Known rows, with every way that one mark hangs from another:
Q_347(Q_28(Q_284 Q_425(Q_800)) Q_626): [ 2.24 -4.73  1.83  0.06  3.12  1.98  4.14 -4.75 -2.74 -1.52  1.07  4.51
 -0.08  0.42  2.64  1.56]
Q_826(Q_28(Q_284(Q_626) Q_347 Q_425(Q_800))): [ 2.79 -5.13 -4.88 -3.30  1.23  4.11  0.55 -4.99 -4.87  0.85  1.09  3.43
 -4.23 -2.67  2.12  2.83]
Q_28(Q_284 Q_347 Q_425): [ 3.60  0.80 -2.83 -2.61  3.63  3.68  2.36 -4.01 -0.25  1.17 -2.40  1.65
 -2.09 -1.61  3.67  0.45]
Q_347(Q_626(Q_284)): [-2.66  1.52  2.57  2.51 -0.51 -1.83  3.62  0.51 -0.24 -4.98  0.05 -2.41
  0.12 -0.81 -0.04  1.29]
Q_826(Q_28(Q_347(Q_626(Q_284))) Q_800(Q_182 Q_425)): [-2.10  0.49 -1.16 -3.75  1.52  4.13  3.03 -4.63 -0.94 -6.69  2.82  4.56
 -1.01 -3.49 -1.46  1.81]
Q_800(Q_182): [-1.32 -0.30 -0.27 -1.77  0.99  1.15  0.81 -1.10  1.16 -3.05  0.57  0.34
  0.67  1.55  0.90 -0.36]
Q_28(Q_284(Q_626) Q_425(Q_800)): [ 0.32 -6.55 -2.20 -2.21  0.60  2.16  1.00 -3.85 -5.05  1.40  0.18  0.63
 -2.43  1.20  1.74  2.42]
Q_347(Q_28(Q_425) Q_626(Q_284)): [ 1.16  0.86  4.11  1.33  2.65 -2.77  6.31 -1.29 -2.58 -4.65 -0.37  2.53
 -0.11 -0.31 -0.81  1.77]
Q_28(Q_347): [ 1.50  2.57 -1.66 -0.40  1.27  1.23  0.42 -0.63  1.12 -0.95  0.15 -0.02
 -0.39 -2.17  0.84 -0.53]
Q_626(Q_284): [-1.99  0.58  0.86  1.23 -0.88 -2.17  2.22 -0.59 -0.18 -2.47 -1.07 -1.63
 -0.42 -0.77 -0.19  0.83]
Q_28(Q_284(Q_626)): [-0.91  1.79 -1.02  2.06 -0.98  1.63 -0.06 -0.56 -1.18  0.69 -0.29 -1.71
 -1.96  1.60  0.73  1.04]
Q_347(Q_28(Q_284 Q_425(Q_800(Q_182))) Q_626): [ 0.87 -4.79  1.67 -1.66  4.25  3.31  5.03 -5.85 -1.49 -4.48  1.67  4.79
  0.89  2.12  3.55  1.19]
Q_826(Q_28(Q_284 Q_347) Q_800(Q_182 Q_425)): [ 0.26 -0.45 -4.23 -5.13  2.40  8.28 -0.34 -7.04  0.28 -0.44  1.21  6.66
 -1.91 -2.17  1.04  0.57]
Q_826(Q_28(Q_284 Q_347 Q_425) Q_800): [ 3.77 -2.56 -3.78 -3.50  3.26  5.02  0.52 -6.47 -2.34  2.23 -0.17  7.68
 -2.70 -4.08  2.57  1.41]
Q_28(Q_284(Q_626) Q_347 Q_425(Q_800(Q_182))): [ 0.44 -4.17 -4.03 -4.66  3.00  4.58  2.50 -5.77 -2.80 -2.71  0.98  0.86
 -2.00  0.60  3.69  1.49]
Q_425(Q_800): [-0.80 -5.67 -0.73 -1.08 -0.46  0.31 -0.37 -2.29 -1.56 -0.32  1.64  0.60
  0.34 -0.36  0.67  0.47]

Rows:
[ 1.18 -5.42 -3.40 -4.91  3.99  6.17  3.21 -6.61 -1.45 -4.28  1.60  4.42
 -1.83 -2.29  4.69  1.95] => Q_826(Q_28(Q_284 Q_347(Q_626) Q_425(Q_800(Q_182))))
[ 0.88  4.26 -0.67  1.96  2.00  3.76  2.49 -1.74  2.34 -2.53 -0.10 -0.95
 -0.64 -1.71  3.44  0.07] => Q_28(Q_284 Q_347(Q_626))
[ 4.46 -1.11 -3.33 -4.47  2.71  2.25  0.94 -2.47 -2.30  0.69 -0.29  4.61
 -2.65 -4.05  0.70  1.39] => Q_826(Q_28(Q_347 Q_425))
[ 2.38 -2.82 -3.94 -5.19  4.34  6.28  1.31 -7.59 -0.98 -0.76  0.41  8.00
 -2.05 -2.57  3.52  1.11] => Q_826(Q_28(Q_284 Q_347 Q_425) Q_800(Q_182))
[-1.38 -4.31 -0.70 -4.02  3.39  1.28  6.03 -4.80 -1.84 -8.44  1.28  0.43
 -0.05 -1.89  2.62  1.63] => Q_28(Q_347(Q_626(Q_284)) Q_425(Q_800(Q_182)))
[-0.64 -5.40 -1.78 -4.69  2.68  1.90  5.12 -5.23 -2.61 -7.86  2.09  3.18
 -1.33 -3.55  1.90  2.67] => Q_826(Q_28(Q_347(Q_626(Q_284)) Q_425(Q_800(Q_182))))
[ 1.88 -3.93 -3.82 -2.66  1.79  3.56  1.57 -4.66 -4.10  0.29  0.22  0.59
 -2.89 -0.95  2.73  1.75] => Q_28(Q_284(Q_626) Q_347 Q_425(Q_800))
[ 1.60 -5.96 -2.70 -6.05  3.66  3.89  2.91 -4.61 -2.56 -5.35  3.03  4.73
 -0.94 -2.90  2.37  1.81] => Q_826(Q_28(Q_347(Q_626) Q_425(Q_800(Q_182))))
[ 1.07  0.68 -4.30 -2.45  0.02  6.58 -1.54 -4.46 -3.14  2.03  2.04  4.89
 -3.89 -2.63 -1.62  1.97] => Q_826(Q_28(Q_284(Q_626) Q_347) Q_800(Q_425))
[ 2.97 -6.26  0.93 -2.19  2.44 -0.53  2.30 -3.76 -3.84  0.10  1.20  5.46
  0.17  0.00  0.01  0.92] => Q_347(Q_28(Q_425(Q_800)))
[ 0.43 -9.11 -3.25 -5.79  2.40  4.74  1.16 -7.07 -2.50 -0.61  0.23  5.22
 -1.74 -0.07  3.81  2.04] => Q_826(Q_28(Q_284 Q_425(Q_800(Q_182))))
[ 1.70 -1.72 -2.43 -3.95  4.91  6.48  2.90 -6.63 -1.09 -3.45  1.52  7.23
 -1.51 -2.43  3.59  1.56] => Q_826(Q_28(Q_284 Q_347(Q_626) Q_425) Q_800(Q_182))
[-0.22 -0.03 -2.22 -4.92  2.37  6.41  0.95 -4.06 -0.85 -4.12  3.95  6.04
 -0.60 -2.92 -1.33  0.90] => Q_826(Q_28(Q_347(Q_626)) Q_800(Q_182 Q_425))
[ 1.30 -0.89 -1.63 -1.13  1.08  1.81  1.37 -1.65 -3.63  1.67 -1.19  0.10
 -2.82  1.63  1.14  1.91] => Q_28(Q_284(Q_626) Q_425)
[ 3.74  0.08  1.07 -0.15  3.43  1.29  2.96 -3.66 -1.18  1.46 -1.94  4.64
 -0.91  0.91  1.80  0.74] => Q_347(Q_28(Q_284 Q_425))
[-0.34  0.28 -4.57 -4.23  1.07  7.54 -0.64 -5.56 -1.94 -1.04  2.51  5.17
 -3.03 -1.08 -0.66  1.56] => Q_826(Q_28(Q_284(Q_626) Q_347) Q_800(Q_182 Q_425))
